Each row comes from the steps of one path. Every step used is in the known rows, and no mark comes twice. Write the path behind each row, first mark first.
Known rows
vuno lisi keko kunel: [-30   1 -11   3 -54 -20   7   4  18   9  23 -25   3  -8  -3 -11  20  11
  43  38  -5  -5  -4   5 -17  41 -15  30 -15  18 -14   3  -5  -4  29  -1
 -31]
ranakar vuno keko duzom kunel lisi: [ -8  21   1   9 -11  10 -18  -6  30 -23   5   3  -4  -9 -14  14 -19 -21
  19 -13 -33   0 -21  32 -27  -9   8   6 -36  20  -8  11  43  31  15  -1
  26]
duzom lisi ranakar vuno: [-13   4  19   5 -10  -9  -2  11  30   6   1 -17   3  46  10   3  -8   5
  20  -7  -9  46  -4  23  13 -24  -4 -14  -9  -6  15   9   9 -11  -7   8
 -13]
lisi vuno keko duzom ranakar: [ 22  19   6  34 -37  19  -8   1 -10   4  -8 -38 -30 -28   8  20 -25  -2
   4 -29 -29  -4 -12   9  -1  -2  12   4 -23  16  -6  15  11  -3  13   3
   6]
duzom vuno lisi keko ranakar: [-16   7 -10 -12 -52   3   9 -15  11   5  15 -22   7  13  26  -2  36  18
  22  22  -5   8  23 -17 -39  25  -7  17  -2  26  -5  27 -21  16  14 -18
 -13]
kunel ranakar vuno keko: [-11  18   1   1  -1  29 -33   5  20  21  -7 -11   2   3   1  -8   3 -13
  29  23   9  22 -13  53 -22  -6  -6  -4 -27 -17 -10   4  11  12   1 -13
  -4]
vuno kunel lisi keko ranakar: [  2  -2 -11 -43 -30   0  13  -3  27 -11  -1 -15  16   3  17  18  19  25
  19  38  -1  32  20  -3 -38  14  -3 -15 -10   6 -13   9   4  20  13  -8
 -21]
duzom ranakar vuno keko kunel lisi: [ -1  -2  -8  16 -29   2 -34   8  31 -21  -9 -18  -6 -30   0   6 -21 -25
  50  15  12   8   1  20  -6  12   6  11 -28  28 -21 -17  30  -5   2  -7
  11]
duzom kunel ranakar: [-17  25  13 -22  -8  18   2 -16  22  -1 -14   9   7  10 -14  -5 -10   4
  18  -5 -19 -10 -11  16 -45  19  17  21 -16   1   9  12  -7  21  29  -6
 -12]
keko duzom lisi ranakar: [-11   5  34   5 -24  -1  11   7  23  22  -3 -30 -13  22   3  14 -10  34
  20 -18 -48  29  -5   3  15   2   5 -10  -7  -6  22  13  -3 -13  -4  30
  -9]
kunel lisi: [ 15   6   8 -24 -17  11 -14 -14  16 -13  -3  -4   9 -13 -11  -4  -3   7
  35  10 -34   9  -8  27 -35  26  13  -5 -18  13  10 -20  25  14  10  11
   8]
ranakar vuno duzom kunel lisi: [  4   1   5  -3 -12  -3 -17 -29  16 -57  10   5  39   5 -10 -17 -13 -19
  36  -7 -21  14 -12  26 -24 -11  14  16  -9  18   0  -4  43  21  24   5
  14]
ranakar vuno kunel lisi: [ 31  17  -5 -24  -3  -8  -3 -11  22 -42  -8   0   2   7 -15  11  -3   2
  12  28 -18  26   2  38 -22 -11   7 -14 -16  -1 -12 -16  44  25  -7   3
   3]
duzom lisi vuno kunel: [ 19  17  14  -2 -35 -21  17 -22 -17 -19  -2 -18  -7  20  -3  35  18  32
 -13  -2 -21   5 -21  21  19  -6   8   1  13 -15 -11   0 -19  12  -8  10
 -13]
keko lisi ranakar vuno duzom: [  9 -11  14  17 -10  -6  10 -10  17 -21  17 -14  26  29   7 -12 -22 -22
  33  12 -23  58  21  16  -9 -25   2   2  12 -27  30  13  30 -24  12  20
 -17]
duzom lisi keko: [ -9  -5   3 -13 -50  -9   0  -3   2  18  15 -27   0  18  11  10  13  28
  25  -4 -15  17 -31   1  -7  15 -18  -4 -16  19   8  15 -25   9  19   4
 -14]
vuno duzom kunel lisi: [  8  -5   6  -8 -27   3 -11 -31  11 -48   8  -5  41  -4 -16 -16  -9  -7
  40 -18 -36   0 -11  12 -29   7  16  23  -3  28   6  -7  30  14  35  15
  14]
duzom ranakar: [ 25  -1   1 -11 -28  10  -6  -2   0   0 -10 -25 -16 -10   2  -1 -28  -5
  23 -29 -21  11   2   3 -14  17   6   9 -18  25  11   6  17  -7  31   1
  -6]
kunel lisi vuno keko duzom: [  9  29  17  27 -31  22 -13  -7  -3  -2  -3 -21 -17 -28   1  21   3  13
  19  10 -39  -5 -26  32 -11   6  13  -9 -16  -4 -13   2  13  18  -2   9
  12]
ranakar vuno lisi keko: [ -6  12 -14   9 -38  -8  -2   5  12   5  25 -17  10  13  11 -19  22   2
  18  26 -10  19 -17  30 -25   2 -21  12 -20  21  -6  11  21  10  16  -9
 -19]
ranakar vuno kunel lisi keko: [ 12   9 -15 -25 -24   1   5   5  30 -34  13  -4   6   6  -7  17  11  11
   6  34  -7  33 -12  22 -24  -6  -8 -21 -24  10 -15  -2  30  26   3  -6
 -12]
kunel ranakar vuno duzom: [ -1   3  12   3   5  12 -17 -24  10 -16   2 -12  37  13   6 -33  -5 -10
  34  29 -10  38  -5  49 -18 -15   9  -1 -11 -34  12  -2  16   6  23  -2
 -10]
vuno lisi: [  4  15   3  -6 -37  -5  -6 -13  -3  12   9 -28   5   2  -7 -28  19   4
  31   9 -36   0 -10  41 -27  25   3  28 -10  17  -2  -4  15  -3  14  13
 -15]
kunel ranakar vuno duzom lisi: [-10   0  31  10 -12  -6 -21 -25  -3  -6   2 -26  37  27  17 -27  -5   7
  38  11 -14  33 -25  37  -5 -19   0   1  -1 -19  11  -3 -18   5  10   9
  -9]
vuno kunel lisi ranakar: [ 19   5   7 -24 -25   5  14  10  44 -26 -11 -11   9   9 -15   8  -1  23
  15   9 -24  38  20   7 -13   6  15  -9 -11   4   1 -16  35  -7 -16  24
 -12]
duzom ranakar vuno keko lisi: [ 19   3   0  26 -24   3 -11   4   3   9  12 -21 -18  -5  12  21 -45 -34
  27   0 -19  20   4  13 -16 -14  -6   0 -19  11  17  17  27 -19   8  -1
  -4]
vuno kunel ranakar: [ 12  26  11 -37 -11  14  12 -13  19  -1 -14 -10   3   5 -15   3   3  20
   7  29 -14  13   6  33 -32  12  12   2 -13 -29  -2  -1  -3  16   3   5
 -21]
lisi vuno: [ 13  19   7   4 -21  11   3 -18 -13 -10  -3  -4  -1   2   0  17  14  18
   6  -1 -24   1 -18  19 -10  15  15   4   6 -12   5   9  -6  11  21   0
 -12]
lisi vuno keko: [  4  15  -3  16 -41  21 -14  -8 -13  10   2 -23   0  -7  -1  17  19   7
  18  -4  -6   3 -21  27  -2   8   1   8  -5   2 -12   2  -6   7   8   0
  -4]
duzom vuno: [ 13   9  -2 -13 -26  20  -6 -28   3  -7   0  -3 -17   1 -12  10  13  17
  19 -19 -28  -5   8  -3 -29  29  14  13 -13   6  18  19  -5  32  11  -4
  17]

Write each row's path
[ 18  15   0  14 -31 -11 -12   0   3  -9   6 -27  -3   3  11 -30 -13 -23
  16  -3 -21  11  -4  38 -16  -6  -2  18 -15  32  -3  -3  33  -9  14  -6
  -8] -> duzom ranakar vuno lisi
[-18  -4 -12 -16 -44  -6   4  -5  11  22  13 -25  17  12  29 -11  25  10
  34  35  -8  19  15   6 -38  23 -12   9  -7  15  -4  18  -8   3  29 -12
 -33] -> vuno lisi keko ranakar
[-29  17  13 -17  -9   3  -3 -11  30  15 -15  -4   4 -10 -10  -3  -1  12
  39  42  -6  -4   5  21 -30  41  12  19 -14 -27   0  -6 -15   4  19  -3
 -22] -> keko kunel ranakar
[  3   6   7  -7  -2   5  -7   8  49 -23  -6   5   8  17  -2  -4 -10  -7
  22  11 -13  46   6  25 -13 -14   6 -16 -17   0  15  -6  45  -2  -9   4
  -6] -> kunel lisi ranakar vuno
[ 41  12  -1 -18 -15  -1  -3  -6  22 -47 -11  -7  -3  -6  -9  14 -25  -7
   9   7 -13  25   3  25 -16 -14  12 -10 -19  13 -10 -15  48  15  -4   1
   7] -> duzom ranakar vuno kunel lisi
[-16   6  25  13  -4 -10   8  12  28   7  -2 -17 -12  38   9  11 -18   5
  16  -5 -29  45  -6  23  15 -28  -1 -16 -13 -16  16  22  12  -2  -5   9
  -5] -> keko duzom lisi ranakar vuno
[ -4   7   8   1 -37  -3   8  10  27  12   5 -23   7  21  -4 -26  13  10
  28   1 -29  24  10  23 -12  15  -2  17  -4  17   6  -8  24 -29   3  17
 -27] -> vuno lisi ranakar
[ 13   3  -9 -15   3  -6  22  16  33 -15  -2  -9  -2  36 -14  20  -1   2
  -7  10  -6  47  22  29   8 -24   0  -9  -6 -22  -6   8  37   4  -7   9
 -22] -> lisi ranakar vuno kunel
[ -8  24  11 -15  15  12 -11  -7  27   3 -12   7   0  12   7 -10  -4  -4
  17  29  -8  25  -4  47 -29  -5   7 -10 -20 -29  11   3   9  14  12 -15
 -16] -> kunel ranakar vuno
[-11   8  19  12 -32   0 -16  -5 -12  39   7 -46 -18   2  11  15  -6  18
  33 -13 -40   2 -31  28   8   2  -3   0 -20  -2  -1  13 -15   9   3  20
   7] -> vuno keko duzom lisi
[ -9  -6  -6   8 -16  18 -18  24  35  16   1 -21  -2  19  -1   4   0 -12
  32  -5   7  46   3  32   6 -13 -15   0 -20  -4  -2   9  34  -9   0   0
 -10] -> lisi ranakar vuno keko
[-10  14  12  -8 -12  11  -1 -29  11 -22   1  -2  37   6 -10 -25  -9  -3
  27  -3 -18   2  -5  17 -38   5  16  29  -5  -1   6   6  -2  12  36   3
  -5] -> vuno duzom kunel ranakar
[-32  47  12   6 -32   7  17 -11  27  -3  12   0   3  -1  -7 -20  -8  11
   6  11 -39 -20 -16  17 -49  18   5  23 -24  19  -3  23  -4  22  28  -2
 -13] -> vuno lisi keko duzom kunel ranakar
[-13  29   7  15 -10   3  -5 -11  25   5   9   9   0  10   2  19 -33 -31
  25  13 -17  -2  -5  21 -44 -11   3  10 -11  -8   7  19   8   4  12 -11
 -10] -> duzom kunel ranakar vuno keko lisi
[-13  11   2   0 -38  13 -11 -16   9 -18 -11  -4  22  -1  21  25   9  -2
  26   1   2  -3   5   7 -24   3  14  12   5  19 -20  14  -5  14  17 -16
  -2] -> duzom kunel lisi vuno keko ranakar
[  7   7  16  27 -28 -16  19 -40 -16 -45  27  -1  26  17  -2  14 -21 -14
  17 -19 -41  -8 -13  -3 -16  -6  18  31  23   1  19  22  -1   3  40  13
 -10] -> keko lisi vuno duzom kunel
[ 22  10 -10 -31 -27   5  19 -24   3 -20   1  -7 -23   8 -22  33  17  24
  -1 -12 -24   1  14   5 -15  14  15  15  -8  -4  -4  14   3  37  -3   4
   5] -> duzom vuno kunel
[ 31   9  -2  -1 -41   9  16   0  15 -29   0 -28 -19 -27   4  17 -26  11
  -1  -4 -37  17   4  -7 -15   5   8 -12 -35  29  -4  11  28  11  10  12
   2] -> vuno kunel lisi keko duzom ranakar
[ 13  41  14 -13 -14  12  17 -16   9 -16 -17   0   6   0  -6  15  12  29
 -14  30 -10   7  -6  31 -23   8  21   1   1 -35 -11  -4 -21  16   1  -2
 -24] -> lisi vuno kunel ranakar
[-26   1  28  12 -11 -18 -16 -24   7  -9   4 -30  32  19  13 -21  -5   5
  47  26   2  24 -16  33   7  -8   4  12   2 -25   2  -5 -21  -2  10   8
 -11] -> keko kunel ranakar vuno duzom lisi
[-34 -21  -1  15 -40 -31  -4  -9  12 -12  27 -32  20  19   9   0  12   5
  48  24  11  26 -21   7  15   3 -14  15  -4  -3  -6  10 -15   2  27   0
 -21] -> ranakar vuno duzom lisi keko kunel
[-34 -12 -13  10 -17   3 -16  24  43  15   2 -26  -8  10  -8   8  -2 -17
  47  17  20  27  15  25  16   6  -6  15 -15 -10 -17   4  19 -12   5   0
 -18] -> lisi ranakar vuno keko kunel
[ 34  -1 -10 -17 -10  -7   6   0  10 -23  -8 -16 -15   6  -6  17 -22 -10
  -9  -2  -8  29   9  32   5 -23   1  -3 -14  -1  -7   6  37  11  12  -1
 -15] -> duzom ranakar vuno kunel
[-27  -8 -16   6 -12  -2 -24   9  22  15   8 -24 -14  -6  -8   9   3 -20
  48  31  14  13  -3  35   9  16  -8  18 -22 -11 -23   7  13   2  15 -11
 -10] -> ranakar vuno keko kunel
[  8   2   8 -14 -14 -19  17  10  28 -10  -1 -16  -3  48  -3  25   2  12
   1   3  -6  47   5  27  22 -29  -5 -13  -1 -16  -3   4  15  -2 -17  14
 -22] -> duzom lisi ranakar vuno kunel
[-25  13  -1  18 -11  13   6  17  34  -4   7  -7 -12  20 -14  17 -19 -24
  13 -33 -23  16  -5  15   0 -24   0   9 -24   5  -4  35  35  10  19   0
   6] -> lisi ranakar vuno keko duzom kunel
[  2 -21   8   6  -6   4  -1  -1  18 -23  11 -22  34  27   6 -29  -4 -17
  33   4 -10  63   9  28   5 -20   3   2   2 -19  15   3  37 -11  19  10
 -11] -> lisi ranakar vuno duzom
[-22  24  28  19 -14   7 -22  -5   9  32  -3 -32 -16  10  21   5 -11   9
  25  11 -24  13 -33  45  -1 -15  -3 -10 -28 -19  -2  13 -19  16  -8   3
   4] -> kunel ranakar vuno keko duzom lisi
[ 20   9 -13 -27   0 -10  10  -6   9 -14  -5 -10  -8  19 -19  17   7  -5
  -1  15 -14  33   1  44  -5 -15   1  -6 -13 -22  -8   8  29  25   6  -1
 -17] -> ranakar vuno kunel
[ 27   6  18  17 -31   4 -12 -34 -13 -46   5 -12  41 -13   7 -13  12  10
  30  14 -30  19 -13  26 -14   3  23   4   9  -4   6 -18  12   5  17  12
   5] -> kunel lisi vuno duzom
[ -6  35  13   5 -12  -1 -11  -9  20   6   1  -5  11  13   7 -37   8  -8
  22  42 -17  11  -5  59 -37   0   2  17 -19  -3  -4  -7  12   2   3 -11
 -18] -> kunel ranakar vuno lisi
[-16   4  26  17 -38   9   1  18  20  36  -3 -44 -11  16   6  15  -9  25
  31 -24 -30  29  -9   9  17   0   1 -10 -11   2   7  12  -7 -16  -9  23
  -9] -> vuno keko duzom lisi ranakar
[-39  21   2  -1 -40  -3   2  -2  34  11   7 -12  13  -7   2 -24  19  15
  40  54   1  -7  -2  17 -40  47  -2  29 -22   0 -16  -4 -26   0  14  -6
 -36] -> vuno lisi keko kunel ranakar
[ -2   1 -10  -2 -11  18 -30  11   9  21   7 -21  -6   5   2   3   4 -22
  30   5   2  25 -14  47  -4 -11 -16   0 -25  -2  -8   8  25   9  12  -7
   2] -> ranakar vuno keko
[  2   8   2   0 -32  15 -23  -9   5   1 -13 -18  16  -8  28  15  18   8
  31  24   3  12   8  16 -26  13  10  -6   5   2 -18  -2  -5   6   5 -11
  -3] -> kunel lisi vuno keko ranakar
[-18  36   7   6 -14  -6  -6 -14  27 -11   6   9  19  23  -1 -33  -5 -16
  13  19 -16  -6 -11  43 -39  -2   5  28 -14  12 -10   0  16  12  13 -10
 -17] -> duzom kunel ranakar vuno lisi
[ 32  17  -5 -27 -32   5   1 -26  15 -42  -3   0  -8 -10 -20  26  10  23
   7   5 -27   2  11   7 -32  15  26   3 -10  12  -5  -9  11  35 -15  10
  18] -> duzom vuno kunel lisi
